Known rows, with every step that occurs
laravu, zasok, vifu, netut, kepim, karav: [ 8.741 -2.960  2.698 -1.914 -3.018 -3.511  1.088  3.199 -0.053 -1.439
 -0.821 -1.902 -0.413  4.948 -0.417 -1.531 -2.312 -0.893]
laravu, karav: [ 0.143 -1.052  0.512  0.466  2.014  0.623  0.402  2.924  2.684  0.549
 -0.542 -0.029 -3.081  1.894 -1.831 -2.358 -2.180  1.263]
riruv, karav: [ 0.194  0.369  1.522  0.695 -1.108 -0.984  0.786  1.474 -0.086 -2.304
  0.374 -0.033 -2.410  1.972  0.696 -2.887  1.432  0.910]
riruv, karav, laravu: [-1.270 -0.559 -0.178  0.382 -1.123 -2.746  0.901  1.076 -0.493 -3.344
 -0.583  0.468 -2.284 -0.741 -0.218 -1.910  3.753 -0.408]
netut, vifu, karav: [ 2.286 -0.758  3.001 -1.165 -3.908 -4.533  1.935  0.568 -0.122 -0.193
  0.513 -1.872  1.671  1.808 -0.893 -2.379  0.100  0.075]
kepim, karav, laravu, zasok, vifu: [ 5.082 -2.230 -0.435 -2.063  1.568 -3.310  2.189  2.687  2.006 -3.002
 -0.307 -3.655 -0.969  1.995  0.245 -0.567 -0.055 -2.846]
riruv, karav, laravu, zasok, vifu: [ 2.833 -1.076 -0.257  0.113  0.277 -2.359  3.688  4.334 -0.814 -2.105
  0.453 -3.644 -1.975  1.792  1.199 -3.916  2.933 -2.915]
kepim, karav, vifu: [ 1.641  0.057  1.223 -0.886 -1.615 -2.796 -1.982 -0.953  3.164  0.304
  0.772 -0.599 -3.284  4.893  1.428  0.978 -2.278  1.016]
laravu, karav, vifu: [-0.658 -0.082  0.177  0.839  0.278 -0.236 -0.939  2.218  3.057  3.951
  0.698 -0.541 -4.807  4.545 -0.040 -1.728 -2.661  1.471]
kepim, karav, laravu, zasok, vifu, netut: [ 6.098 -5.056 -2.395 -2.188 -0.949 -6.646  1.839  6.241  0.994 -2.727
 -0.781 -1.968 -0.082  3.219  0.104  0.504  0.704 -3.162]
vifu, netut, kepim: [ 2.084 -1.750  1.471 -0.110 -4.383 -2.012 -0.906  0.309 -2.364  0.339
 -1.413  2.199  0.604  0.178 -1.422  0.119  0.057  0.865]
zasok, vifu, netut, kepim: [ 5.284 -1.384  0.606 -0.415 -2.912 -3.554  0.409  2.585 -1.122 -0.545
 -0.273  1.006 -0.610  3.032 -0.182 -1.033 -1.211 -0.152]
laravu, zasok: [ 1.061 -0.744  0.622 -0.097 -0.042  1.923  1.354  1.038 -1.457  2.255
 -0.170 -2.779  1.346 -0.352  0.052 -0.993  0.200 -1.683]
zasok, vifu, karav: [ 3.238  0.353  0.183 -0.839 -1.620 -3.317  3.012  1.885  1.971 -0.408
  0.630 -1.425 -0.650  2.923 -1.113 -2.696 -1.983 -0.212]
riruv, karav, vifu, netut, kepim: [ 1.364 -0.451  2.758  0.988 -7.155 -3.787 -1.438  1.034 -1.903  1.522
  0.222  1.727 -3.948  4.811  0.881 -2.088  0.935  1.856]
laravu, zasok, vifu, karav, kepim: [ 7.657 -1.228  1.311  1.731 -1.653 -0.869  2.477  0.918 -0.632  2.168
 -2.013 -3.160  0.817  1.665 -2.644 -2.223 -0.668 -1.575]
zasok, laravu, karav, vifu: [-0.798 -0.288 -0.943  1.049 -1.344 -2.060 -2.363  1.903  3.975  2.236
 -0.317 -1.481 -5.958  5.129  1.993 -0.372 -2.293  1.604]
zasok, laravu, karav: [-0.140 -1.076 -0.835  0.575  0.248 -1.195 -1.248  2.431  3.422 -1.335
 -1.392 -0.971 -4.036  2.567  0.138 -1.046 -1.576  1.610]
riruv, karav, vifu: [-0.552  1.541  1.466  1.206 -2.825 -1.814 -0.365  0.715  0.302  1.148
  1.662 -0.497 -4.377  4.599  2.449 -2.168  0.742  0.872]
karav, laravu, zasok, vifu: [ 2.772 -1.398 -1.803 -0.589  1.631 -1.480  2.986  2.935 -0.872  0.205
  0.093 -3.583  0.452 -0.116  0.598 -0.918  1.292 -3.790]
vifu, netut, kepim, karav: [ 4.583 -2.753  2.852 -1.590 -4.352 -3.886 -1.726  0.128  0.409 -2.681
 -1.863  2.096 -0.745  2.475 -1.801  0.469 -1.520  1.630]

Rows
[ 5.396 -1.543  3.367  1.435 -3.690 -4.145  0.065 -1.338 -1.188  0.033
 -2.023 -0.951  2.017  0.823 -2.334 -0.874  0.956  0.294]  netut, vifu, karav, kepim
[ 0.145 -2.803 -3.040  1.073 -3.843 -5.267 -2.684  5.310  2.909  2.234
 -0.766  0.164 -5.161  6.277  1.823  0.531 -1.240  1.528]  zasok, laravu, karav, vifu, netut
[ 4.652 -3.106 -0.409 -0.737 -2.635 -3.345  2.037  3.305 -2.934  0.518
 -1.374 -1.453  1.067 -0.094 -1.094 -0.972  1.642 -2.732]  karav, laravu, zasok, vifu, netut, kepim
[ 4.949 -2.727  1.143 -0.171 -4.057 -4.313  2.809  4.705 -3.163 -1.779
 -0.896 -1.433 -1.506  2.179 -0.373 -3.755  3.137 -2.147]  riruv, karav, laravu, zasok, vifu, netut, kepim
[ 0.151 -1.616 -2.274  0.659 -4.136 -4.055 -1.403  2.975 -0.534  3.641
  0.599  1.024 -1.069  3.571  1.615  1.578  0.255  0.110]  karav, vifu, netut
[ 0.709 -1.784  1.295 -1.760 -3.676 -6.475  2.028  0.230 -0.477 -1.329
 -0.389 -1.600  1.753 -0.894 -1.613 -1.465  2.486 -1.172]  netut, vifu, karav, laravu
[ 1.449 -1.924  1.790  0.761 -3.966 -2.083 -1.763  2.533  0.893  4.404
 -0.723  1.862 -4.431  4.598 -1.495 -1.643 -2.673  2.387]  laravu, karav, vifu, netut, kepim
[ 3.382 -0.904  1.343  2.006 -3.105 -1.195 -0.284 -2.262 -0.218  0.805
 -3.103  1.100  0.515 -0.906 -3.813 -0.212  0.107  1.100]  vifu, karav, kepim
[ 1.288 -0.990  1.259  0.312 -5.962 -2.873 -2.130 -0.182 -1.732  3.838
 -0.167  1.658 -1.209  2.821  0.305  0.717 -0.491  1.095]  karav, vifu, netut, kepim
[ 3.404 -1.792  0.842  3.062  2.134  1.232 -1.465  0.924  1.566  0.595
 -3.195  1.008 -2.706  0.840 -3.197 -0.999 -1.351  1.498]  laravu, karav, kepim
[ 4.091 -4.501  1.825 -2.050 -4.298 -3.706 -0.222  0.678 -1.476 -1.543
 -2.876 -0.294  0.842 -0.681 -2.527  0.461  1.102 -1.087]  vifu, netut, kepim, karav, laravu, zasok
[ 7.575 -2.232  2.104 -1.774 -2.872 -5.355 -0.205  2.332  1.522 -3.729
 -0.711  0.976 -1.910  5.439 -0.382 -0.588 -2.781  0.680]  zasok, vifu, netut, kepim, karav
[ 1.202 -1.970  0.382  0.800 -5.816 -4.044 -3.201  2.148  1.659  2.533
 -1.615  0.899 -5.381  5.301  0.422 -0.264 -1.974  2.657]  zasok, laravu, karav, vifu, netut, kepim
[ 2.572 -2.700 -0.849 -0.872 -4.119 -5.877 -2.193  2.735  2.214  0.394
  0.279  0.947 -2.490  5.891  1.383  1.895 -1.401  0.748]  kepim, karav, vifu, netut
[ 3.779 -3.547 -2.397  0.034 -2.312 -5.528  3.425  7.932 -1.952 -1.960
 -0.069 -1.941 -1.211  2.837  1.135 -2.758  3.795 -3.201]  riruv, karav, laravu, zasok, vifu, netut
[ 4.361 -0.429  1.044 -0.895 -1.657 -1.486  4.342  2.749  0.286  1.744
  0.478 -4.150  0.646  2.757 -1.030 -3.613 -1.578 -1.900]  laravu, zasok, vifu, karav
[ 2.776  0.856  4.639 -0.954 -3.379 -1.562 -2.517 -4.229  1.754  0.604
  0.058 -0.039 -3.521  4.042  0.226  0.082 -2.887  2.023]  netut, kepim, karav, vifu
[ 1.706 -0.849 -1.525 -1.180 -1.435 -5.088  3.256  1.595  1.541 -1.431
 -0.191 -1.065 -0.655  0.198 -1.993 -1.639  0.399 -1.445]  zasok, vifu, karav, laravu
